Each row comes from the steps of one walk. Every step used is in the known rows, and no mark comes twice. Write the walk behind each row, first mark first.
Known rows
vuko/gigil: 2.72,0.78,-0.64,2.44,-3.33,-1.80,4.22,-2.14,-0.17,0.87,-1.14,4.61,-0.53,-4.23,-1.78,-3.60,0.95,-0.34,1.92,2.96,2.63,1.02
vuko/gigil/nufuf: 1.96,0.38,1.33,2.86,-2.68,-2.79,3.97,-3.02,0.06,0.00,-2.65,4.54,-2.25,-4.08,-2.05,-2.27,-1.24,-0.43,1.24,3.87,3.68,1.59
kesemu/deveki: 0.03,3.18,-0.51,0.86,-0.40,-3.14,1.95,-0.75,-2.84,0.27,0.49,3.82,-1.41,-3.70,-0.91,-1.59,1.70,-1.99,0.21,0.34,1.61,2.40
fone/vuko/gigil/nufuf: 0.68,-1.54,2.24,1.72,-0.92,-3.02,3.38,-3.17,0.39,0.64,-1.99,4.81,-1.51,-3.62,-2.17,-3.72,-1.06,-0.32,0.61,4.01,2.49,3.02
gigil/nufuf/kesemu/deveki: -0.92,2.15,0.88,1.66,0.09,-2.48,-0.31,-1.62,-1.97,-0.75,0.17,3.58,-3.82,-2.80,-1.31,-0.51,-1.32,-1.44,-0.27,-0.84,3.47,0.53
kesemu/deveki/fone: -0.07,3.32,-1.44,1.71,1.56,-2.00,1.66,-1.08,-3.08,1.82,-0.69,3.36,-2.83,-4.70,-0.56,-1.24,1.47,-3.45,0.30,-0.41,0.85,2.53
nufuf/kesemu/deveki/gigil/vuko: 0.34,2.90,1.91,2.35,-2.32,-3.28,2.37,-2.94,-2.77,1.14,1.20,3.56,1.00,-2.56,-0.93,-3.16,2.43,-1.53,1.77,0.58,0.42,-2.48
fone/deveki/gigil/nufuf/kesemu: -1.39,1.00,0.28,4.62,-1.35,-0.03,0.36,-1.40,0.01,-2.36,-2.26,4.40,-3.54,-1.03,-1.33,-2.44,-1.10,1.07,2.07,0.00,1.65,-2.21
vuko/gigil/nufuf/kesemu/deveki/fone: 0.48,1.54,-0.15,2.58,1.02,-2.51,0.59,-3.24,-1.49,1.36,-0.97,3.71,-3.73,-4.47,-1.65,-0.44,-1.41,-2.10,0.94,-0.08,2.38,0.82
fone/vuko/gigil/nufuf/kesemu/deveki: -0.35,-0.49,1.33,0.75,0.97,-3.95,-0.47,-2.81,-1.12,0.31,0.57,4.11,-2.00,-3.07,-2.21,-1.97,-1.07,-0.61,0.30,0.58,2.40,1.40
vuko/gigil/nufuf/kesemu: 1.26,-0.35,0.99,3.10,-2.90,-0.68,1.52,-2.88,0.57,-0.57,-1.32,4.28,-3.20,-3.19,-2.15,-1.96,-2.54,0.59,0.95,1.46,4.39,-1.02
gigil/vuko/fone: 2.04,1.91,5.07,1.00,-3.93,-0.12,5.54,-2.82,-0.37,-0.56,-0.55,3.60,-0.96,-4.58,0.08,-4.27,2.21,-3.09,-0.36,3.18,3.19,1.82
fone/nufuf/gigil/vuko: 0.95,0.24,4.75,5.38,-1.46,-1.78,6.62,-5.53,-2.21,1.33,0.80,2.65,0.14,-2.21,-0.69,-3.81,0.89,-1.42,-1.66,3.15,2.32,5.55
deveki/gigil/nufuf: 0.11,1.53,0.36,3.63,-2.17,-2.12,3.27,-2.79,-0.84,-0.01,-2.64,5.24,-2.36,-2.19,-1.13,-2.12,-0.26,0.04,1.77,2.40,1.41,0.50
nufuf/gigil/vuko/fone/deveki/kesemu: 0.35,1.51,2.29,4.32,-1.60,2.65,3.34,-1.52,-0.98,-3.41,-1.23,3.93,-2.55,-4.60,-1.09,-3.78,2.90,-1.22,0.12,2.99,0.98,3.56
nufuf/kesemu/deveki: -0.35,2.64,-0.71,1.10,-0.17,-1.48,-0.25,-0.72,-2.41,-0.06,1.42,3.77,-2.17,-2.89,-0.99,-1.19,0.32,-1.28,0.16,-1.89,2.44,0.21
vuko/fone/nufuf/kesemu/deveki: 0.62,1.77,-0.02,1.03,0.14,-0.89,0.83,-3.22,-1.00,-0.56,1.19,2.93,-3.38,-2.52,-0.29,-0.50,1.04,-1.30,-0.99,-1.74,3.19,3.63
fone/vuko/gigil/nufuf/kesemu: 0.14,-1.80,1.73,2.48,-1.23,-1.02,0.97,-2.83,0.74,-0.07,-1.04,5.03,-2.31,-2.86,-2.25,-3.53,-2.38,0.67,0.27,1.69,3.36,0.47
kesemu/deveki/fone/vuko/gigil/nufuf: 0.37,-0.46,1.28,1.21,2.26,-4.43,2.08,-3.49,-1.01,1.70,-1.64,4.30,-2.17,-4.39,-2.14,-2.51,-0.59,-2.19,0.69,2.75,1.10,4.30

Which walk is each row?
-0.96,0.33,-0.33,1.48,1.79,0.33,2.17,-1.03,-1.39,2.09,-1.56,4.53,-2.02,-4.11,-0.58,-5.00,1.17,-2.09,-0.78,0.92,0.07,3.46
deveki/fone/vuko
0.08,-1.50,1.10,2.62,0.36,-0.44,0.67,-3.53,0.44,1.10,-1.96,4.56,-3.33,-3.66,-1.97,-3.42,-2.51,-0.39,0.26,1.21,2.72,0.60
deveki/fone/vuko/gigil/nufuf/kesemu
0.11,3.02,-1.80,1.94,-0.84,-3.29,1.91,-1.84,-2.79,0.96,0.01,5.01,-0.19,-2.30,-0.77,-1.78,2.97,-0.85,2.35,0.47,-0.36,1.10
kesemu/deveki/gigil
1.75,0.16,6.64,2.86,-3.17,0.70,6.06,-4.44,-0.90,-0.51,0.72,4.37,-0.88,-3.49,-0.01,-4.10,1.28,-2.89,-0.39,3.76,2.89,4.50
nufuf/gigil/vuko/fone
-0.19,1.93,-2.62,2.63,0.01,-2.39,0.73,-3.72,-2.23,0.99,0.59,3.98,-1.21,-1.23,-0.58,-0.96,1.84,0.66,1.34,-1.41,0.39,0.97
fone/nufuf/kesemu/deveki/gigil
-0.18,2.71,-1.95,2.14,-1.03,-1.95,0.22,-1.90,-2.27,0.63,0.83,5.04,-0.81,-1.78,-0.81,-1.60,1.68,0.05,2.30,-1.18,0.28,-1.28
nufuf/kesemu/deveki/gigil
0.70,1.12,0.79,1.73,-0.71,-3.50,0.14,-2.80,-1.21,-0.15,0.06,3.86,-2.82,-3.29,-2.20,-0.57,-1.46,-0.58,0.93,0.45,3.46,0.02
vuko/gigil/nufuf/kesemu/deveki
0.68,0.69,5.23,4.74,-2.41,-1.14,5.62,-3.74,-2.53,0.75,0.93,3.79,0.27,-2.94,-0.79,-4.60,0.36,-2.20,-0.61,3.51,2.22,3.09
nufuf/gigil/vuko
-1.94,0.11,0.96,1.22,4.10,-1.76,-0.69,-1.93,-1.80,1.40,-0.58,3.93,-3.51,-3.52,-1.09,-2.86,-1.05,-2.27,-1.13,-0.50,1.01,2.78
gigil/nufuf/kesemu/deveki/fone/vuko
0.96,2.11,2.61,1.26,-0.49,-2.16,2.42,-4.30,-1.42,0.06,1.50,1.86,-2.04,-2.99,-0.23,-1.40,1.69,-2.19,-1.34,-0.58,2.97,2.37
gigil/vuko/fone/nufuf/kesemu/deveki
0.35,2.65,1.30,3.01,-1.21,-3.90,3.10,-4.82,-2.59,1.54,0.97,2.69,0.75,-1.85,-0.55,-2.52,2.57,-1.06,0.82,0.19,0.51,-0.22
fone/nufuf/kesemu/deveki/gigil/vuko
-0.76,2.46,-0.22,2.27,1.89,-1.47,-0.05,-2.25,-2.17,0.77,-0.95,3.31,-4.69,-3.97,-1.21,-0.42,-1.50,-2.70,-0.21,-1.36,2.29,0.77
gigil/nufuf/kesemu/deveki/fone
-0.56,2.25,-2.04,4.24,-1.48,-0.56,2.53,-0.46,-1.11,-1.45,-2.34,4.42,-0.99,-1.66,-0.81,-3.70,2.64,0.45,3.13,1.14,-0.85,-0.92
fone/deveki/gigil
-0.69,0.63,1.53,3.63,-1.58,1.16,0.67,-2.16,1.15,-3.22,-2.47,4.72,-4.29,-1.32,-0.73,-2.18,-0.84,0.53,2.02,0.33,2.30,-1.20
vuko/fone/deveki/gigil/nufuf/kesemu
1.56,0.89,2.13,3.09,-2.92,0.66,3.57,-5.52,0.19,0.05,-0.23,3.17,-1.56,-1.94,-0.01,-3.12,1.79,-0.20,0.15,0.40,2.41,0.26
deveki/gigil/vuko/fone/nufuf/kesemu
1.32,2.43,3.65,1.05,-2.72,-1.28,2.73,-3.71,-1.24,-0.25,0.99,4.08,-0.37,-3.07,-0.03,-2.73,2.88,-1.99,1.51,1.14,1.27,-0.78
nufuf/kesemu/deveki/gigil/vuko/fone
1.37,0.72,3.20,2.50,-2.59,0.92,3.64,-4.67,0.29,-0.34,0.10,2.55,-2.48,-2.88,-0.22,-2.89,0.63,-0.84,-1.59,0.19,3.89,1.74
gigil/vuko/fone/nufuf/kesemu
1.71,2.00,2.41,1.66,-1.33,-3.18,5.14,-5.87,-1.46,0.68,0.18,2.98,-0.27,-2.66,0.33,-1.97,3.85,-2.05,0.13,1.67,1.05,4.29
kesemu/deveki/gigil/vuko/fone/nufuf
